What can hang from each mark
M: D U
D: M P X
U: G M W Z
W: U
Q: X
G: U
P: Y

Known rows, with every way that one mark hangs from another
W[U]: [ 0.53  0.14 -1.90  1.58  1.46 -0.08  1.64  1.11  0.03 -0.79 -0.24 -0.45
 -2.29  0.31  0.35 -0.95  1.12  0.79 -0.26  1.91 -0.26  1.12  0.35  0.19]
M[D U[W Z]]: [ 0.57  0.14 -1.31  2.32  0.37  0.28  0.86 -0.62  2.59 -1.41  1.13  0.58
 -0.68  1.16 -1.32  0.21  4.47 -0.26 -0.91 -1.34 -1.25 -1.71  1.39  0.18]
G[U[W Z]]: [-0.22  0.38 -1.47 -2.02  2.13 -0.67 -0.13  0.58  0.46  0.77  0.73  2.13
  4.41 -0.13 -1.17  2.15  3.85 -1.88 -0.74 -1.07  0.61 -1.58  1.11 -0.02]
D[M]: [-0.03  0.67 -1.39  1.52  0.61 -0.68 -1.51  0.02 -0.11  0.24 -0.28  0.39
  2.17  0.88  0.50  2.78  0.42  0.77 -0.53  0.32 -0.81 -1.31  0.18  0.75]
W[U[G M[D]]]: [-0.49  0.27  0.35 -0.17  1.32 -0.23  2.41  0.61  0.13 -1.73 -0.74 -1.44
 -2.97  0.30  1.04 -2.06  5.11  0.76  0.25  0.12 -1.80 -0.31  1.40  1.18]
W[U[M Z]]: [ 0.18  0.68 -3.79  2.84  0.45  0.43  1.25  1.24 -0.99 -1.14  0.48 -0.80
 -4.37 -0.51  0.26 -0.86  2.45 -1.09 -0.19 -0.63 -0.98  0.47  2.00  1.93]
P[Y]: [-0.60  0.07 -1.65 -1.61  1.39  0.69  0.21  0.03 -0.02  0.51 -0.37 -0.63
 -0.78  0.56 -0.42  0.63  0.41 -0.55  1.54  0.89 -1.40  0.31  0.59  0.56]
U[Z]: [ 0.35 -0.22 -1.85  1.83  0.03  0.47 -0.86 -0.42 -0.22  0.20  1.18  0.22
 -0.54 -1.51 -0.48  0.64  0.78 -1.40 -0.29 -1.62  0.12 -0.40  1.98  0.97]
W[U[G M[D] Z]]: [-0.26  0.15 -0.89  1.21  1.33  0.08  1.81  0.32 -0.03 -1.59  0.10 -1.27
 -3.29 -0.66  0.71 -1.52  5.61 -0.24  0.02 -1.07 -1.70 -0.57  2.78  1.86]
U[G M[D[P]] W]: [-1.75  1.01  3.28 -3.15 -1.26 -0.79  1.76 -0.50  1.62 -1.45 -0.37 -0.28
 -0.51  1.36  0.42 -1.18  5.72 -0.34 -0.09 -3.38 -1.41 -2.73  0.48  1.78]
G[U[M]]: [-1.27  0.63 -0.70 -2.94  1.02 -0.62  0.70  1.24 -1.17 -0.12 -0.03  0.85
  2.09  0.37 -0.15  0.48  3.48 -1.42 -0.01 -0.92 -0.68 -1.39  0.25  0.42]
Q[X]: [-0.30  0.35 -0.92 -1.13  1.71  0.83 -0.40  0.40  0.46 -0.77  0.24  0.36
  0.90 -0.29  0.71 -0.49 -1.69  0.26  1.28  1.80 -0.51  0.02 -0.09  0.56]
M[D[X] U[G]]: [-0.64 -0.06  1.12 -1.56 -0.11  0.35  1.49 -0.58  2.20 -2.53 -0.43 -0.86
 -1.74  1.39 -0.50  0.84  4.56  2.37  0.33 -0.60 -1.64 -1.68  0.97 -0.46]
D[M[U[Z]] P X]: [-1.29  1.54 -4.51  1.38 -3.31 -0.43 -0.49  0.90  0.71 -2.59  1.04  0.55
 -3.36  1.92 -0.50  4.22 -1.71  1.94 -1.15 -1.73 -0.42 -2.01  0.00  1.79]
U[W]: [ 0.24  0.81 -0.26 -0.81  0.11 -0.18  0.16  0.07  1.27  0.49 -0.20  0.89
  1.60  1.07 -0.61  1.33  0.97 -0.58 -0.32 -0.53  0.56 -0.44 -0.46 -0.02]
M[U[Z]]: [ 0.52 -0.07 -3.35  1.66 -2.11  0.29 -0.53  0.23  0.72 -1.03  1.20  0.30
 -3.41 -0.27 -0.75 -0.12  2.10 -0.14 -0.85 -1.09 -0.24 -0.20  1.25  0.37]
G[U[M W Z]]: [-0.84  1.08 -2.10 -2.24  1.15 -0.46  0.22  1.01 -0.44  0.37  0.68  1.66
  2.85  0.06 -0.96  1.82  4.68 -2.80 -0.43 -2.49 -0.19 -1.98  1.32  1.07]
U[G M W Z]: [-0.82  1.03 -0.32 -2.30 -1.81  0.03 -0.57 -0.46  0.45 -0.13  0.27 -0.04
 -0.99 -0.83 -0.06  0.81  6.29 -2.18  0.02 -4.81 -0.55 -2.05  2.66  2.48]
M[D[X] U]: [-0.28  0.35 -0.75  0.59  0.13  0.76  1.66 -0.12  1.77 -2.46  0.02 -0.54
 -2.03  1.92 -1.00  1.34  2.13  1.63  0.24 -0.07 -1.60 -1.21  0.38 -0.47]

Rows
[-1.46  1.02  0.37 -2.83  1.46 -1.01  1.80  0.98  0.37 -0.55  0.24  1.49
  3.18  1.64 -0.59  0.39  4.33 -1.49 -0.53 -1.45 -0.80 -2.43 -0.22  0.55] => G[U[M[D[P]] W]]
[-1.94  1.18 -0.31 -0.51 -0.50  0.59  2.06  0.32 -0.38 -2.00  0.04 -1.15
 -3.07  1.59 -0.10  0.09  0.67 -0.72  1.08 -2.22 -2.34 -1.57  0.34  2.00] => U[M[D[P[Y] X]]]
[-1.99  0.99 -1.93 -2.33 -1.54  0.55  1.54  0.70  0.29 -1.71  0.21 -0.47
 -3.64  1.64 -0.76  1.98 -3.27  0.85  1.08 -0.67 -0.40 -0.39 -0.59  1.18] => D[P[Y] X]
[-1.24  1.00  3.03 -3.31 -0.19 -0.36  1.24 -0.69  1.41 -0.82 -0.86 -0.51
  0.63  1.11  0.34 -0.21  6.75 -0.61  0.41 -3.06 -1.62 -2.51  1.01  1.40] => U[G M[D] W]
[-1.32  1.35 -0.20 -3.36  2.18 -0.39  1.58  0.97  0.15 -0.38 -0.32  1.12
  3.72  1.63 -0.88  2.32  4.46 -1.41  0.17 -1.46 -0.89 -2.29  0.21  0.32] => G[U[M[D[X]] W]]
[-1.30  0.51 -1.46  2.09 -0.53  0.59  1.04 -0.27 -0.51 -1.40  1.52 -0.72
 -3.25 -0.20 -0.27 -1.01  2.22 -2.44  0.27 -3.65 -2.27 -1.89  2.29  2.89] => U[M[D[P[Y]]] Z]
[-0.24  0.28 -1.89  0.62  0.16  0.03  1.14  0.75 -0.53 -1.23  0.02 -1.11
 -4.10 -1.00  0.80 -1.34  4.74 -0.35 -0.02 -1.11 -1.03  0.03  2.54  1.94] => W[U[G M Z]]
[ 0.09  0.48 -2.73  3.38  1.58  0.46  1.93  0.80 -0.50 -1.46  0.57 -0.95
 -3.45 -0.13  0.21 -1.11  3.23 -0.96 -0.07 -0.60 -1.68 -0.11  2.22  1.85] => W[U[M[D] Z]]
[ 0.31  0.11 -1.61 -1.04 -2.31 -0.21 -0.63 -0.24  2.08 -0.83  0.59  0.61
 -2.12 -0.03 -0.75  0.38  5.18  0.21 -0.94 -1.85  0.13 -0.98  1.51  0.40] => M[U[G W Z]]
[-1.25  0.63 -1.28 -1.50  2.17  0.02  0.88  0.63 -0.87 -0.57  0.68  0.66
  2.20 -0.15 -0.76  1.80  4.37 -1.99  0.21 -2.27 -1.19 -2.31  1.90  0.99] => G[U[M[D[X]] Z]]
[-1.47  1.98 -0.04 -0.77 -0.91  0.18  2.14  0.34  0.84 -1.68  0.01 -0.07
 -1.17  2.49 -0.59  1.23  1.66 -1.02  0.25 -3.01 -1.28 -2.08 -0.31  1.78] => U[M[D[P X]] W]
[-0.07 -0.12  1.83 -1.12  0.07 -0.42  1.32 -0.84  3.21 -1.65 -0.14  0.11
 -0.12  1.67 -0.50 -0.64  6.32  1.46 -0.56 -0.64 -1.36 -1.89  0.57 -0.48] => M[D U[G W]]
[-0.22 -0.67  2.03 -0.59 -0.06 -0.30  1.16 -0.89  2.32 -2.02 -0.03 -0.52
 -1.22  0.94 -0.05 -1.60  5.68  1.87 -0.37 -0.29 -1.74 -1.61  0.91 -0.49] => M[D U[G]]
[ 0.07  0.05  0.57 -2.11 -0.34 -0.26 -1.03 -1.06  1.69  0.53  0.36  0.67
  1.37 -1.17 -0.40  1.35  5.14 -0.88 -0.42 -2.78  0.65 -1.51  2.34  0.96] => U[G W Z]
[-0.13  0.47 -1.46  0.22 -1.02 -0.92 -1.57  0.04  0.83 -0.68 -0.34  0.25
  0.20  1.03  0.56  2.08  3.17  1.89 -0.93  0.04 -1.07 -1.61  0.49  0.56] => D[M[U[G]]]
[-1.35  2.02 -3.79  0.16 -3.30 -0.73  0.00  1.12  1.46 -2.42  0.35  0.88
 -2.36  3.13 -0.62  4.54 -1.62  2.36 -1.16 -1.14 -0.18 -2.04 -1.20  1.31] => D[M[U[W]] P X]
[-0.89  0.78  1.24 -1.42 -0.12  0.08  0.39 -1.07  1.18 -0.63  0.31 -0.27
  0.15 -0.33 -0.15  0.42  7.42 -2.00  0.17 -4.73 -1.51 -2.88  3.03  2.34] => U[G M[D] W Z]
[-0.36  1.30 -1.46  1.71  0.34  0.64  0.61 -0.41  0.52 -0.46  0.98  0.19
 -0.21  0.36 -0.84  1.07  4.10 -3.10 -0.06 -4.12 -1.43 -2.24  2.19  2.33] => U[M[D] W Z]
[ 0.66  0.48 -3.49  1.09 -2.02  0.18 -0.43  0.27  1.61 -0.71  1.04  0.93
 -2.28  0.46 -1.21  0.84  2.87 -0.51 -1.09 -1.45  0.16 -0.52  0.92  0.37] => M[U[W Z]]
[ 0.42 -0.36 -1.34  0.68  1.19 -0.14  0.79  0.34  0.35 -0.80  0.13 -0.61
 -2.43 -1.24  0.53 -0.98  3.98  0.55 -0.34  0.32 -0.17  0.36  2.30  0.85] => W[U[G Z]]
[-1.23  1.15 -0.01 -0.07  0.14  0.79  1.55  0.14 -0.61 -1.57 -0.31 -1.19
 -1.57  1.10 -0.05  0.84  1.54 -0.77  1.07 -2.16 -2.09 -1.43  0.68  1.44] => U[M[D[X]]]
[-0.86  0.89 -1.05 -1.58  2.25 -0.37  0.79  0.55  0.07 -0.02  0.74  1.47
  3.63  0.40 -0.98  1.59  5.48 -2.66 -0.36 -2.44 -0.84 -2.60  1.56  0.97] => G[U[M[D] W Z]]
[-1.22  0.26  1.70  0.40  0.62  0.12  2.26 -0.38  1.19 -2.12  0.42 -0.37
 -0.51  1.56 -0.45  0.44 -0.90  1.17  0.17 -0.77 -0.98 -1.60 -0.26  0.33] => M[D[P X]]
[-1.72  1.17  0.32  0.08 -1.04  0.38  1.99  0.31 -0.39 -2.17  0.16 -0.98
 -2.70  1.38  0.01 -0.13  0.61 -0.49  0.57 -2.52 -1.83 -1.63  0.15  1.77] => U[M[D[P X]]]
[ 0.00  0.86 -1.69 -0.17 -0.96 -1.05 -1.50  0.10  1.46 -0.43 -0.41  0.67
  0.95  1.55  0.22  2.73  3.68  1.62 -1.06 -0.18 -0.80 -1.83  0.26  0.55] => D[M[U[G W]]]
[ 0.04  0.36 -2.43  1.16 -1.06 -0.71 -1.97 -0.16  0.72 -0.57  0.24  0.37
 -0.11  0.32  0.30  2.33  3.57  1.20 -1.05 -0.80 -1.01 -1.82  1.39  1.00] => D[M[U[G Z]]]
[-0.70 -0.82  1.15  0.92 -1.74 -0.58  1.24 -0.89  2.48 -2.75  1.55 -0.05
 -3.19  0.32 -0.29 -2.54  4.71  1.24 -1.30 -1.94 -1.33 -2.16  1.46  0.70] => M[D[P] U[G Z]]
[ 0.14  0.75 -2.49  0.67 -1.00 -0.82 -1.90 -0.15  1.36 -0.36  0.19  0.79
  0.66  0.81  0.02  2.97  4.04  0.91 -1.22 -1.05 -0.78 -1.99  1.22  1.01] => D[M[U[G W Z]]]
[-1.20  1.54  0.61 -0.02 -0.85 -0.28  1.95  0.18  0.94 -1.26  0.29  0.18
 -0.77  2.08 -0.31 -0.54  2.32 -1.39 -0.26 -2.75 -1.39 -2.05 -0.35  1.73] => U[M[D[P]] W]
[-1.40  0.31 -0.69 -1.00  1.27 -0.60  1.07  0.64 -0.69 -0.75  1.21  1.00
  1.69 -0.17 -0.51 -0.07  4.13 -2.07 -0.49 -2.34 -1.08 -2.39  1.47  1.20] => G[U[M[D[P]] Z]]
[-0.28  1.60 -2.98  0.86 -1.28  0.54 -0.33  0.21 -0.18  0.00  0.89  0.42
 -1.26 -0.09 -0.77  1.52  2.93 -3.24 -0.16 -4.17 -0.48 -1.35  1.88  2.50] => U[M W Z]
